What can hang from each mark:
sivu: gesetu
zani: gesetu risum sivu
risum: gesetu
pobu: sivu zani
bogikor: gesetu pobu zani
gesetu: pobu risum

Known rows, with every way that one mark hangs from another:
[pobu [sivu [gesetu risum]] zani]: [ 1.18  0.33  1.61 -0.66  0.79  0.90 -2.36 -2.02 -2.45 -0.03  1.38 -1.09
 -0.20 -0.64 -5.21 -4.07 -3.44 -1.07  5.85 -2.08 -4.48]
[gesetu [pobu sivu zani] risum]: [ 0.55 -2.30 -1.48  0.69 -1.12  3.91 -1.40 -0.52  2.38 -2.93 -1.82 -3.76
  1.40  0.80 -3.66 -2.68 -2.09  0.65  2.70 -1.63 -3.40]
[zani [gesetu [pobu sivu]] risum]: [-0.42  0.56 -0.25 -1.68  0.58  2.65  0.35 -0.75 -2.60  0.69  2.74 -3.35
 -2.60  2.99  4.24  0.78  0.05 -2.35  1.36  2.65  1.93]
[bogikor pobu [zani sivu]]: [-0.42 -2.36  1.05  0.32 -1.89 -4.06 -3.79  0.17  4.77  1.11 -2.68  3.86
  1.03 -0.30  1.84 -1.13  2.46  1.97 -3.24 -1.34  0.93]
[gesetu [pobu [zani risum]]]: [ 0.12 -2.05 -4.10 -0.08 -1.84  2.01  2.63  1.84  3.31 -2.14 -2.14 -1.49
  2.03 -2.67 -0.87  0.94 -0.52 -0.31 -0.47  0.45  0.95]
[zani [risum [gesetu pobu]] sivu]: [-0.65  2.19  0.07  1.87 -0.89  1.35  3.80  0.54 -1.44  0.99 -0.22  0.09
 -0.30  0.49  3.44  3.03  2.85  2.26 -3.27  1.85  0.23]
[bogikor zani]: [ 0.86 -2.95  0.97 -2.25 -0.93 -3.47 -1.47  1.55  2.14 -0.45 -2.16  2.54
  2.74 -1.49 -0.80 -3.35 -1.71 -1.24  0.74  0.21  0.50]
[gesetu pobu risum]: [ 0.87 -1.17 -2.64 -0.09  0.16 -0.23 -0.23  0.04  1.09 -3.29 -1.47 -1.91
  1.58  1.77 -2.57 -2.11  0.60  0.77 -0.16  1.72 -0.73]
[risum gesetu]: [-0.18 -3.83 -0.80  0.52  1.75 -0.09  3.62 -0.33 -2.98 -0.04  0.84  0.04
  2.46  1.48 -0.67  1.16 -2.76 -0.55 -1.90  0.24  1.01]
[risum [gesetu [pobu sivu zani]]]: [ 1.27 -6.17 -2.20  1.44  0.23  4.53  1.95  0.06  0.11 -0.96 -0.78 -3.29
  3.37  1.18 -1.50  2.15 -3.96  0.26 -1.23 -1.61 -1.08]
[zani risum sivu]: [-1.46  5.56  2.12  0.51 -1.70 -1.59  3.02  0.70 -0.82  0.88 -0.18  1.87
 -2.02 -1.56  4.03 -0.12  3.32  1.20 -0.89  0.34  2.00]
[zani risum]: [-1.68  1.94 -0.19 -0.57 -1.32 -2.09  3.72 -0.43 -1.77 -0.01  1.62  1.32
 -0.34 -1.71  1.90 -2.05  0.61 -1.71  0.95  1.76  2.73]
[pobu [zani sivu]]: [-0.31  1.09  0.67  1.59 -1.10  0.95  1.98  3.01  2.75 -0.59 -2.38  0.03
  1.05 -2.85 -0.83  0.97 -1.50  0.86 -1.14 -4.03  0.19]
[pobu sivu [zani [risum gesetu]]]: [-1.99 -1.90  1.20  1.24 -2.27  3.71  3.42 -1.15 -2.10  0.51  1.60 -1.69
  0.59 -1.39 -0.30 -0.53 -4.04 -1.68  3.81 -2.37 -0.95]
[bogikor [zani risum]]: [-0.78 -0.90  1.32 -2.07 -2.81 -3.49  0.20  0.81  1.12  0.50 -0.75  3.05
  1.06 -2.24  0.70 -3.84 -0.08 -1.85  2.33  1.92  0.83]
[sivu [gesetu pobu risum]]: [ 3.29  0.76 -2.23 -1.38  2.74 -2.58 -2.88 -1.73 -2.20 -0.90  0.77  0.44
  0.19  1.30 -4.91 -2.48  0.58  0.53  1.43  3.94 -2.88]
[bogikor [pobu sivu] [zani [risum gesetu]]]: [-2.30 -5.05  0.95  0.46 -3.05 -1.06 -2.45 -3.63  0.29  2.67  1.42  2.91
  0.64  0.62  2.15 -2.20  0.57 -1.01  1.32  0.35 -0.12]
[bogikor [gesetu risum] [pobu sivu zani]]: [-2.40 -2.23  0.24 -0.21 -0.33  0.31 -3.28 -4.22  1.76 -1.47 -1.36  0.77
  2.09 -1.57  0.06 -3.48 -1.27  0.14  3.47 -5.91  0.77]
[zani sivu]: [ 0.76  3.06  1.96  0.27  0.41 -2.18  0.85  1.41  0.55 -0.10 -1.81  1.00
  0.11 -0.28  2.20  0.24  0.83  2.51 -2.64 -2.02  1.33]

Rows:
[ 1.87 -5.39 -1.64  0.42  1.26  2.60  1.45 -1.15 -1.48 -0.39 -0.14 -2.38
  2.75  2.71  0.14  1.41 -2.60  0.67 -1.83  0.00 -0.51]
[risum [gesetu [pobu sivu]]]
[ 1.62 -1.55 -0.90 -0.35 -0.32  1.59 -1.90 -1.47 -0.28 -2.42 -0.93 -3.03
  0.97  2.81 -1.69 -3.53 -0.48  1.39  1.92  0.43 -2.37]
[gesetu [pobu sivu] risum]
[ 0.68 -6.16 -3.98  1.27  0.80  3.52  3.24  1.30  0.52 -1.37 -0.96 -2.32
  3.52  0.32 -2.22  3.30 -3.16 -0.05 -2.87 -0.23 -0.28]
[risum [gesetu [pobu zani]]]
[-2.08 -1.64 -0.88  1.64  0.48  0.54 -1.29  0.23  3.09  0.47  0.52  0.27
 -0.82  0.80  0.98  3.69  0.68 -0.14 -2.93 -2.87  2.23]
[bogikor [pobu [zani gesetu sivu]]]
[ 2.16  1.61  0.20 -0.49  2.61  1.60 -0.87  2.40  0.83 -0.14 -0.66 -2.68
 -1.75  3.50  3.60  4.56  1.09  1.04 -4.28 -0.04  1.79]
[zani [gesetu pobu] sivu]
[ 2.52  0.07 -2.61 -0.71  2.12 -0.36 -2.03 -0.71 -0.87 -1.52  0.47 -0.46
  0.73 -0.25 -6.50 -1.56 -0.61 -0.51  2.15  2.70 -3.68]
[sivu [gesetu [pobu zani] risum]]
[-2.14  5.99  2.85 -0.12  0.88  0.55  1.85  0.96 -3.30  1.77  2.46 -0.27
 -4.49  1.61  5.13  2.73  2.49 -1.00 -0.96  1.34  3.10]
[zani gesetu risum sivu]
[ 1.51  5.21  2.78 -0.06  2.09 -3.45 -1.76 -0.51 -3.10  0.52  0.47  2.23
 -1.61  0.59 -1.76 -1.50  2.10  2.04  0.27  0.72 -1.95]
[zani [sivu [gesetu risum]]]
[-2.06  1.15 -0.90  2.03 -1.21 -1.79 -0.37 -1.34  1.55  1.30  1.18  3.14
 -1.30 -1.78 -0.15  1.07  2.69  0.73 -1.11 -0.93  0.61]
[bogikor [pobu [zani risum [sivu gesetu]]]]
[ 2.99  4.04  0.49 -0.01  1.87 -1.80 -2.26  0.12 -1.05 -0.10 -0.84  0.71
 -1.09  1.20 -1.71 -0.64  2.77  2.97 -0.92  1.61 -2.59]
[zani [sivu [gesetu pobu risum]]]
[-0.39  4.31  0.52 -0.04  0.71  1.83  0.76  1.70 -0.65  0.63  0.66 -1.93
 -3.66  2.13  5.45  3.79  3.40  0.10 -2.40  2.51  2.41]
[zani [gesetu pobu] risum sivu]
[-2.50  3.36  1.33  0.84 -0.53  2.64  2.60  2.24  0.23  0.40  1.31 -1.00
 -2.41 -1.23  1.47  3.03 -0.16 -2.03  0.83 -1.43  1.53]
[pobu [zani gesetu risum sivu]]
[-2.16  3.19  0.84  1.51 -2.34  1.15  3.33  2.19  1.61 -0.10 -0.79  0.55
 -0.58 -3.69  0.13  0.44  0.46  0.04  0.59 -2.17  0.53]
[pobu [zani risum sivu]]
[ 1.88  5.70  0.63 -0.20  0.40 -2.13  0.35 -0.11 -1.74  1.40  0.30  1.80
 -2.52 -0.94  1.79  0.66  4.53  2.09 -0.74  3.35 -0.63]
[zani risum [sivu [gesetu pobu]]]
[ 0.98 -0.01  1.74 -1.18  0.55 -0.01 -3.86  2.61  2.16 -0.56 -2.02 -0.73
 -0.63  2.21  0.01  0.11  0.81 -0.09 -0.16  1.49 -1.14]
[bogikor [zani [gesetu pobu risum] sivu]]
[ 1.75  1.53  2.77 -1.57  2.09 -1.96 -3.05 -3.70 -5.11  0.63  2.54 -0.03
 -0.86  1.39 -2.93 -5.41 -1.64 -0.33  4.64 -0.07 -2.87]
[pobu [sivu [gesetu risum]]]
[ 0.44  0.11  3.31 -1.67  0.70 -1.46 -3.00  2.62  0.95  0.92 -1.33  0.87
 -0.60  1.06  2.05  0.32 -0.34 -0.98 -0.75 -0.49  0.76]
[bogikor [zani gesetu sivu]]
[-2.55 -3.68 -2.33  1.07  0.31 -0.02 -0.68 -0.83  2.28 -0.20  1.81 -0.10
  0.02  0.42 -0.53  2.52 -1.08 -2.09 -2.17 -2.09  2.72]
[bogikor [pobu [zani gesetu]]]
[-0.61 -1.75 -0.94  0.31 -0.67  1.81  3.35 -1.53 -2.78  0.50  1.72 -0.94
  0.53  0.91  2.03  0.47 -0.40 -0.22  0.06  2.58  0.70]
[zani [risum [gesetu [pobu sivu]]]]
[ 3.83 -1.50 -3.01 -1.62  2.00 -0.90 -1.17  0.64  0.25 -0.52 -0.17 -0.18
  1.14 -1.75 -4.30  0.27 -0.89  0.33  0.15  1.81 -1.84]
[sivu [gesetu [pobu zani]]]
[-2.53 -2.98 -0.70 -0.67 -3.25 -4.33 -1.78 -1.51  3.42  1.18  0.22  4.46
  0.68 -1.42  1.55 -2.58  2.39 -1.28 -0.09  2.03  1.93]
[bogikor pobu [zani risum]]
[ 3.99  2.88  0.07 -0.44  1.98 -2.35 -1.77  1.00 -0.31  0.52 -1.53  0.95
 -0.57  0.01  0.21  0.67  2.25  3.24 -2.69  0.97 -0.84]
[zani [sivu [gesetu pobu]]]
[-3.64 -2.11 -2.07  1.14 -0.92  0.34  0.41 -1.23  1.38  0.51  2.67  0.41
 -1.18 -0.39  0.83  2.06  0.23 -2.61 -0.88 -0.92  3.00]
[bogikor [pobu [zani gesetu risum]]]
[ 0.48  1.67  1.57 -1.08 -0.61  0.89 -0.05 -1.97 -2.66  1.60  2.32 -0.04
 -1.01 -2.57 -2.16 -2.81 -2.49 -1.58  5.68 -0.72 -2.40]
[pobu [sivu gesetu] [zani risum]]
[-1.01  1.05  1.24  0.44  0.86  2.48  0.84  3.16  0.94 -0.14 -0.58 -1.60
 -1.12 -0.63  0.04  3.66 -2.10 -1.36 -0.89 -3.36  0.92]
[pobu [zani gesetu sivu]]
